Known rows, with every step that occurs
zanun, betu, zifol: [-1.81  0.12 -3.19 -2.04  5.66  0.48 -2.51  1.00  1.47  0.56 -1.39 -1.41
 -0.06  1.36 -2.03 -0.30  0.97 -4.75 -4.18 -2.79  3.27 -1.20 -0.73]
pupe, kavesa, viri: [-1.35 -1.23 -2.98 -4.42  6.47 -1.09 -1.12 -1.37  1.70  3.70 -1.48 -1.90
  0.01 -2.00  0.97 -0.15  3.32 -2.29 -2.16 -4.34  0.91 -0.74 -2.19]
viri, betu: [-0.21 -1.83 -1.71 -1.80  4.35  0.44 -2.34 -0.92  2.28 -0.42  0.06 -1.78
  1.85 -0.16  0.96  0.40  1.77 -2.71 -4.60 -3.10  2.71 -0.10 -1.00]
tase, pupe, kavesa, viri, betu, rusufev: [-1.28 -1.19 -2.08 -2.91  6.02 -1.84 -0.91  2.36  1.23  0.83  0.10 -2.86
  1.58 -4.40  1.78  0.87  3.99 -1.28 -2.04 -2.01 -0.49  0.84 -1.07]
rusufev, kavesa, zanun, betu: [ 1.15  1.28 -3.43 -3.51  5.07  1.36  0.10 -0.60  1.66  0.78 -1.45 -2.51
  0.48 -0.18  0.81  1.05 -0.76 -4.51 -4.89 -2.75  7.84 -0.07  1.63]
vumuvi, kavesa, zanun: [ 1.13 -3.32 -1.61 -1.54  5.06  0.48 -1.52 -0.43  1.80  0.84  0.04 -1.65
  1.15 -0.27  1.20 -0.15 -0.17 -1.91 -3.12 -5.06  3.34  0.61  0.27]
rusufev, kavesa, viri, betu, zifol: [ 0.48  2.29 -4.00 -2.95  6.38  0.16  2.79  1.39  0.33 -0.46 -2.82 -2.77
 -0.64 -2.65  0.97 -0.32  2.16 -1.86 -1.56 -4.81 -1.20  2.53  0.68]
rusufev, kavesa, viri, betu: [ 1.20  0.94 -2.81 -3.27  5.14 -0.05  1.88 -0.60  1.40  0.27 -1.42 -2.27
 -0.06 -2.65  1.69  0.40  2.48 -3.03 -2.64 -4.68  1.65  1.58  0.30]
vumuvi, betu, pupe: [-2.78 -3.12 -0.71  0.72  2.96 -0.82 -2.72  1.45  1.15  1.89 -1.43 -2.18
 -0.22 -0.54  0.79  1.12  3.23 -1.54 -3.46 -4.34 -0.52  0.29 -0.14]
pupe, kavesa, viri, betu, vumuvi: [-1.11  0.21 -1.47 -2.84  7.54  0.35  0.44  1.29  1.41  1.50 -2.35 -3.49
  0.38 -2.75  1.68  1.31  2.75  1.03 -1.52 -2.02 -4.92  1.26 -0.43]
tase, pupe, kavesa, rusufev: [-1.72 -0.40 -2.26 -1.64  5.76 -0.74 -3.23  0.57  1.93  3.98 -0.14 -1.96
 -0.68  0.18  1.56  0.05  2.17 -2.77 -4.93 -4.11  3.34 -0.52 -1.41]
tase, pupe, kavesa, zanun, betu, zifol: [-0.50  0.82 -2.19 -3.72  7.49  0.70 -2.70  1.69  1.09  1.70 -1.02 -2.62
  0.65 -0.14  0.01 -1.31 -0.52 -2.80 -4.72 -1.73  3.14  0.98  1.54]
tase, pupe, kavesa: [-1.38 -1.57 -0.72 -2.68  5.68 -1.62 -5.03 -0.86  2.35  2.97  0.07 -1.87
 -0.15 -0.04  0.77 -0.79  1.70 -4.33 -3.78 -2.59  4.65  0.65 -0.89]
betu, rusufev: [-2.60 -1.32 -3.87 -0.67  4.25 -1.47 -1.64  1.45  0.93  0.09 -0.75 -1.80
  0.87 -1.04 -0.05  1.08  2.98 -2.97 -1.99 -2.18  5.30 -1.53 -2.25]
pupe, kavesa, zanun, betu, rusufev: [-1.47 -0.51 -4.33 -3.77  6.24  0.23 -0.86  0.76  1.31  2.32 -1.06 -3.42
  2.87 -1.92  0.71  3.22  0.69 -1.13 -3.76 -0.47  4.18 -2.09 -1.42]
viri, kavesa: [ 0.34 -1.51 -0.71 -1.45  5.48 -1.32 -1.66 -1.24  0.52  1.41 -1.21 -1.48
  1.32  1.17  0.32  0.68  3.26 -3.40 -3.83 -4.65  2.35  0.16 -2.62]
vumuvi, kavesa, pupe: [ 1.98 -2.98 -1.69 -0.27  5.01 -0.35 -1.36  0.09  2.64  1.95 -0.13 -2.47
  0.32  2.41 -0.51 -0.32  1.81 -2.46 -3.72 -5.10  1.31  1.37 -0.05]
zanun, betu, rusufev, kavesa: [-1.67  1.22 -4.38 -1.97  3.97 -1.01 -0.64  0.91  1.72  1.18 -1.46 -2.40
 -0.10 -1.10 -0.60  3.68  1.24 -5.42 -2.64 -1.60  6.97 -0.91 -1.48]
pupe, kavesa: [-1.76 -1.50 -2.39 -3.32  5.86 -1.19 -3.56 -1.93  2.36  3.82 -1.07 -2.55
  0.72  0.06  0.63  1.01  1.46 -2.52 -3.25 -2.85  2.91 -0.62 -2.56]
zanun, betu, pupe: [-1.92 -2.14 -1.22 -0.57  3.90 -0.52 -2.96 -0.03  2.28  1.14 -0.28 -1.72
  0.11  1.83 -1.13  0.83  1.44 -4.15 -3.50 -2.93  2.92 -0.62  0.23]
betu, pupe: [-1.92 -2.31 -1.23  0.31  3.94 -1.60 -2.35  0.06  1.30  0.72 -0.58 -1.96
 -0.28  1.22  0.25 -0.42  2.28 -2.43 -1.95 -3.90  2.06  0.50 -0.01]
zanun, betu: [-1.48 -1.53 -2.33 -2.37  4.28  0.43 -3.57 -1.30  2.49  1.40 -0.15 -0.94
  0.56  1.55 -1.09  0.62  1.24 -5.95 -5.49 -2.63  5.99 -2.10 -1.15]
kavesa, zanun, betu: [-0.04 -0.95 -2.72 -2.85  5.12  1.74 -1.68 -0.19  1.59  0.11 -0.27 -1.72
  1.77  0.75  0.16 -0.23  0.17 -4.04 -6.01 -2.39  6.63 -1.87  0.66]
zanun, betu, vumuvi: [-2.01 -0.08 -1.53 -0.83  5.64  1.18 -2.53  1.54  2.08  0.58 -1.42 -1.97
 -0.70  1.25 -1.13  1.02  0.91 -4.47 -3.78 -1.14  2.59 -0.93 -0.14]
tase, pupe, kavesa, viri, betu, zifol: [-0.55  0.16 -1.54 -3.38  7.62 -0.63 -1.13  1.73  0.91  0.91 -0.96 -2.57
  0.34 -3.01  0.97 -1.98  2.75 -1.26 -2.42 -3.52 -3.00  2.65  0.29]
viri, betu, rusufev: [-1.46 -1.57 -3.31 -0.91  4.06 -0.31 -1.16  1.60  1.33 -1.22 -0.13 -2.29
  2.45 -1.99  0.85  2.19  2.60 -1.46 -3.07 -1.59  2.51 -0.59 -1.78]

Rows
[-0.64 -1.51 -1.86 -2.01  6.01 -0.88 -0.94 -0.32  1.00  2.54 -1.41 -3.78
  1.22 -0.25  2.13  0.39  0.88  1.07 -1.76 -3.06  0.75  1.06  0.76]  betu, pupe, kavesa, zanun
[-1.16 -1.11 -3.78 -2.04  4.79 -0.55  1.20  2.25  0.67 -1.32 -0.51 -1.97
  1.90 -3.60  1.16  1.08  4.50 -1.31 -2.02 -3.02  0.24 -0.69 -1.36]  kavesa, viri, betu, rusufev
[-1.42 -2.30 -0.39  0.53  5.24 -0.30 -2.39  1.55  2.05  1.02 -0.96 -1.79
 -1.25  0.30 -0.09  1.29  0.60 -2.37 -1.13 -3.62 -0.49  1.57 -0.58]  betu, vumuvi, kavesa
[-0.04  1.71 -4.96 -1.92  4.64 -0.44  2.05  1.96 -0.14 -0.21 -2.08 -3.41
  0.63 -2.41  2.01  1.51  1.18 -1.72 -1.29 -2.10  6.99  0.40  0.52]  betu, rusufev, kavesa, zanun
[-2.19 -1.73 -1.83 -3.04  6.17 -1.54 -1.23 -0.48  2.13  3.84 -1.20 -2.35
 -0.17 -1.07 -0.34  1.47  2.47 -2.31 -2.02 -3.71 -1.48 -0.30 -0.57]  zanun, betu, pupe, kavesa, viri
[-0.04 -0.90 -2.78 -3.88  6.68  0.24 -1.41 -1.21  1.46  2.76 -1.32 -3.18
  1.93 -0.74  2.01  0.05  0.73 -0.59 -3.69 -2.74  3.85 -0.45 -0.71]  pupe, kavesa, zanun
[ 0.54  0.20 -1.84 -1.43  4.65 -1.20  2.16  0.21  0.97 -0.03 -1.62 -2.90
 -0.74 -2.32  1.77  0.81  2.74 -1.35 -0.72 -4.97 -1.86  3.18  1.76]  rusufev, kavesa, viri, betu, pupe
[-3.28 -1.63 -2.74 -0.21  4.23 -0.44 -1.45  1.67  1.22  5.64 -2.29 -3.35
 -0.43 -1.10  2.11  3.71  3.35  2.15 -3.91 -5.61 -3.88 -0.25 -1.89]  vumuvi, betu, pupe, kavesa, rusufev
[-1.43 -1.01 -3.89 -3.56  6.02 -1.40  0.82  1.13  1.19  1.54 -1.18 -3.04
  2.40 -4.50  1.71  2.59  3.97  0.60 -1.31 -2.41 -2.01 -0.49 -2.69]  pupe, kavesa, viri, betu, rusufev
[ 0.58 -1.93 -1.21 -2.24  5.86  0.16 -0.38 -0.26  1.31  1.10 -0.79 -4.52
  3.05 -1.24  2.92  1.44  0.51  2.60 -2.77 -2.56 -2.18  2.08  1.25]  viri, betu, pupe, kavesa, zanun
[-2.18 -1.08 -2.95 -0.52  5.28 -1.32 -1.32  0.55  1.47  4.32 -1.65 -3.37
 -0.34  0.42  1.37  2.25  2.18  1.00 -2.32 -4.95 -1.22 -0.10 -1.65]  betu, pupe, kavesa, rusufev
[-1.14 -2.19 -0.89 -0.30  6.35 -0.43 -0.03  2.42  1.35  1.05 -1.41 -1.35
 -1.96 -1.55  0.10  0.06  2.34 -2.20 -0.07 -4.75 -2.74  1.39 -0.12]  betu, vumuvi, kavesa, viri
[-1.13 -0.73 -4.32 -2.08  5.08  0.88 -0.33  2.09  0.87 -0.53 -0.52 -2.22
  2.32 -1.06  0.21  1.62  1.25 -2.86 -4.03 -1.03  6.53 -2.45 -0.10]  kavesa, zanun, betu, rusufev
[-0.49 -1.60 -1.67 -0.87  4.61  0.75 -1.13  0.55  1.21 -0.13 -0.36 -2.27
  1.08  1.06  0.25 -0.02  0.26 -2.45 -3.91 -2.76  3.65 -0.21  2.18]  kavesa, zanun, betu, pupe
[ 2.60 -0.80 -1.30 -0.69  6.32 -0.69  0.30 -0.07  0.30  1.25 -1.72 -2.58
  1.58  3.12 -0.05 -0.48  3.92 -1.80 -4.81 -4.64  0.55  1.24 -0.88]  viri, kavesa, pupe
[ 1.72 -1.08 -1.33 -2.16  5.99 -0.03  0.22 -0.49 -0.38  0.32 -1.40 -1.79
  2.41  0.58  1.68 -0.25  2.20 -1.22 -4.43 -4.42  2.87  0.67 -0.66]  viri, kavesa, zanun
[ 0.28 -0.50 -2.67 -1.85  5.83  0.04  0.82  1.92 -0.36 -0.27 -1.15 -2.29
  3.21 -0.67  0.19  2.85  2.50 -1.99 -4.13 -2.20  3.37 -1.02 -1.36]  viri, kavesa, zanun, betu, rusufev
[-0.40 -3.73 -2.43 -1.25  4.54 -0.95  0.60  1.85  1.69 -0.23  0.32 -1.80
  1.66 -3.93  0.83  2.62  3.25 -0.84 -1.02 -4.64 -2.18  0.79 -1.76]  vumuvi, kavesa, viri, betu, rusufev
[ 0.71 -3.07 -1.37 -2.19  4.71  1.23 -2.14 -0.33  2.74  1.18  0.57 -1.34
  1.34  0.28  0.04  1.35 -1.03 -3.83 -4.79 -4.19  4.19 -0.27  0.58]  vumuvi, kavesa, zanun, betu
[ 0.53  0.63 -2.22 -1.62  4.31  0.30  0.70  0.09  1.23  0.66 -1.57 -3.23
 -0.22  0.14  0.70  1.39 -0.43 -3.13 -3.02 -3.08  4.75  1.54  3.12]  rusufev, kavesa, zanun, betu, pupe
[ 0.89  0.80 -2.07 -2.53  7.18  1.11  0.63  1.38 -0.72 -0.09 -2.33 -1.95
  2.15  1.16 -0.56  0.23  1.02 -1.77 -4.82 -3.76  0.84  0.53  0.01]  viri, kavesa, zanun, betu, zifol
[ 0.76  2.06 -4.90 -1.41  4.95 -0.50  1.49  1.92  1.47  1.46 -1.95 -4.07
  0.11  1.00 -0.93  2.59  2.11 -4.02 -3.58 -1.47  5.37  0.12  0.37]  zanun, betu, rusufev, kavesa, pupe
[ 0.11 -0.93 -0.93 -3.44  6.62 -0.16 -2.97 -0.30  1.41  1.97  0.01 -2.71
  1.03 -0.77  2.12 -1.83  0.67 -2.30 -4.21 -2.23  5.02  0.85  1.34]  tase, pupe, kavesa, zanun
[ 1.08 -1.50 -0.74  1.19  6.12  0.04 -0.22  2.41  1.81  1.28 -1.51 -3.40
 -0.95  2.25 -0.55  0.12  1.47 -1.04 -2.07 -3.42 -2.13  2.51  1.19]  betu, vumuvi, kavesa, pupe
[-1.37 -1.11 -2.54 -0.77  5.15 -0.30 -0.58  0.44  1.67  2.99 -1.26 -3.86
  1.22 -0.42  2.21  3.21  1.97  2.56 -3.45 -4.50 -3.72  0.85 -1.48]  viri, betu, pupe, kavesa, rusufev
[-1.41 -0.56 -2.51 -3.01  6.14 -0.35 -2.47  1.92  1.54  1.69  0.13 -3.02
  2.07 -1.89  0.84  1.51  0.77 -2.67 -4.23 -0.08  5.72 -0.49  0.28]  tase, pupe, kavesa, zanun, betu, rusufev
[ 0.08 -0.42 -2.53 -0.52  5.56 -0.16  0.08  0.46  0.17  2.29 -1.67 -1.30
  0.76  1.66  0.97  1.61  3.69 -1.55 -4.91 -6.21  1.22 -0.56 -3.29]  viri, kavesa, rusufev
[-1.13  1.46 -5.00 -2.35  4.95 -1.94  2.43  1.90  0.10  0.72 -2.17 -2.14
 -1.25 -3.37  0.81  1.43  3.85 -3.39  0.17 -3.72  4.06  0.00 -1.11]  betu, rusufev, kavesa, viri
[ 0.22 -1.82 -0.70  0.08  6.02  1.00 -0.48  2.41  1.14  0.12 -1.20 -2.43
 -0.18 -0.41  1.22  0.34 -0.31 -0.56 -1.79 -3.37  0.13  1.91  1.46]  betu, vumuvi, kavesa, zanun
[-1.08 -2.17 -0.75 -1.53  5.10 -1.35 -2.24 -1.27  2.28  2.20 -0.67 -3.78
  1.83 -0.60  1.62  2.31  1.56  0.94 -2.29 -2.82 -2.72  1.81 -0.66]  viri, betu, pupe, kavesa
[-3.41 -2.21 -3.31 -0.41  3.21 -0.63 -2.02  2.68  0.72  1.54 -1.46 -1.80
  0.93 -2.58  0.70  2.68  4.00 -1.95 -3.57 -2.89  2.55 -1.85 -2.57]  vumuvi, betu, rusufev
[-0.37  0.82 -3.97 -1.41  3.84 -0.94  0.75  0.95  1.15 -0.63 -1.53 -3.39
  1.17 -2.59  1.37  3.38  2.04 -1.91 -2.02 -1.87  3.63  1.25 -1.20]  viri, betu, rusufev, kavesa
[ 2.24  1.55 -3.46 -1.55  5.21 -0.45  0.89 -0.25  1.51  1.76 -2.19 -3.50
 -0.77  2.01  0.35 -0.49  2.13 -3.19 -3.77 -3.69  4.83  1.68  1.05]  rusufev, kavesa, pupe
[-2.66 -2.54 -1.47 -2.05  5.23 -1.49 -0.99  1.01  1.02  4.68 -2.30 -2.85
 -0.25 -3.11  1.72  1.67  4.36  0.53 -1.77 -5.29 -4.93  0.44 -0.87]  vumuvi, betu, pupe, kavesa, viri
[-2.36 -0.93 -2.99 -1.25  5.46 -0.32 -1.69  0.13  2.24  4.80 -1.30 -3.04
 -0.01  1.10  0.18  3.53  1.28 -0.72 -4.06 -3.99 -0.37 -1.14 -1.58]  zanun, betu, pupe, kavesa, rusufev
[ 1.01 -1.39 -0.82  0.46  6.25  0.98 -0.96  2.53  2.76  1.49 -1.01 -3.32
 -0.66  2.76 -1.80  1.54  0.60 -2.70 -3.78 -2.50 -1.41  1.51  1.23]  zanun, betu, vumuvi, kavesa, pupe
[ 0.80  0.72 -0.48 -1.22  7.31  1.51  0.67  2.08 -0.10 -0.07 -2.26 -2.69
  1.45  1.11  0.38  1.61  1.01 -1.52 -4.54 -1.86  0.36  0.78  0.52]  viri, kavesa, zanun, betu, vumuvi
[-0.43 -2.25 -1.25 -0.82  4.84 -0.63  0.50  0.86  1.10 -0.54 -0.37 -2.16
  0.72 -1.74  1.23 -0.62  3.67 -0.99 -1.71 -4.83 -2.81  1.35  1.03]  kavesa, viri, betu, pupe
[ 0.77  3.15 -4.33 -3.19  6.23  1.42  0.89  1.34  0.37  0.18 -2.88 -2.87
 -0.36 -0.25 -0.12  0.33 -1.01 -3.36 -3.65 -2.93  4.98  1.00  2.05]  rusufev, kavesa, zanun, betu, zifol
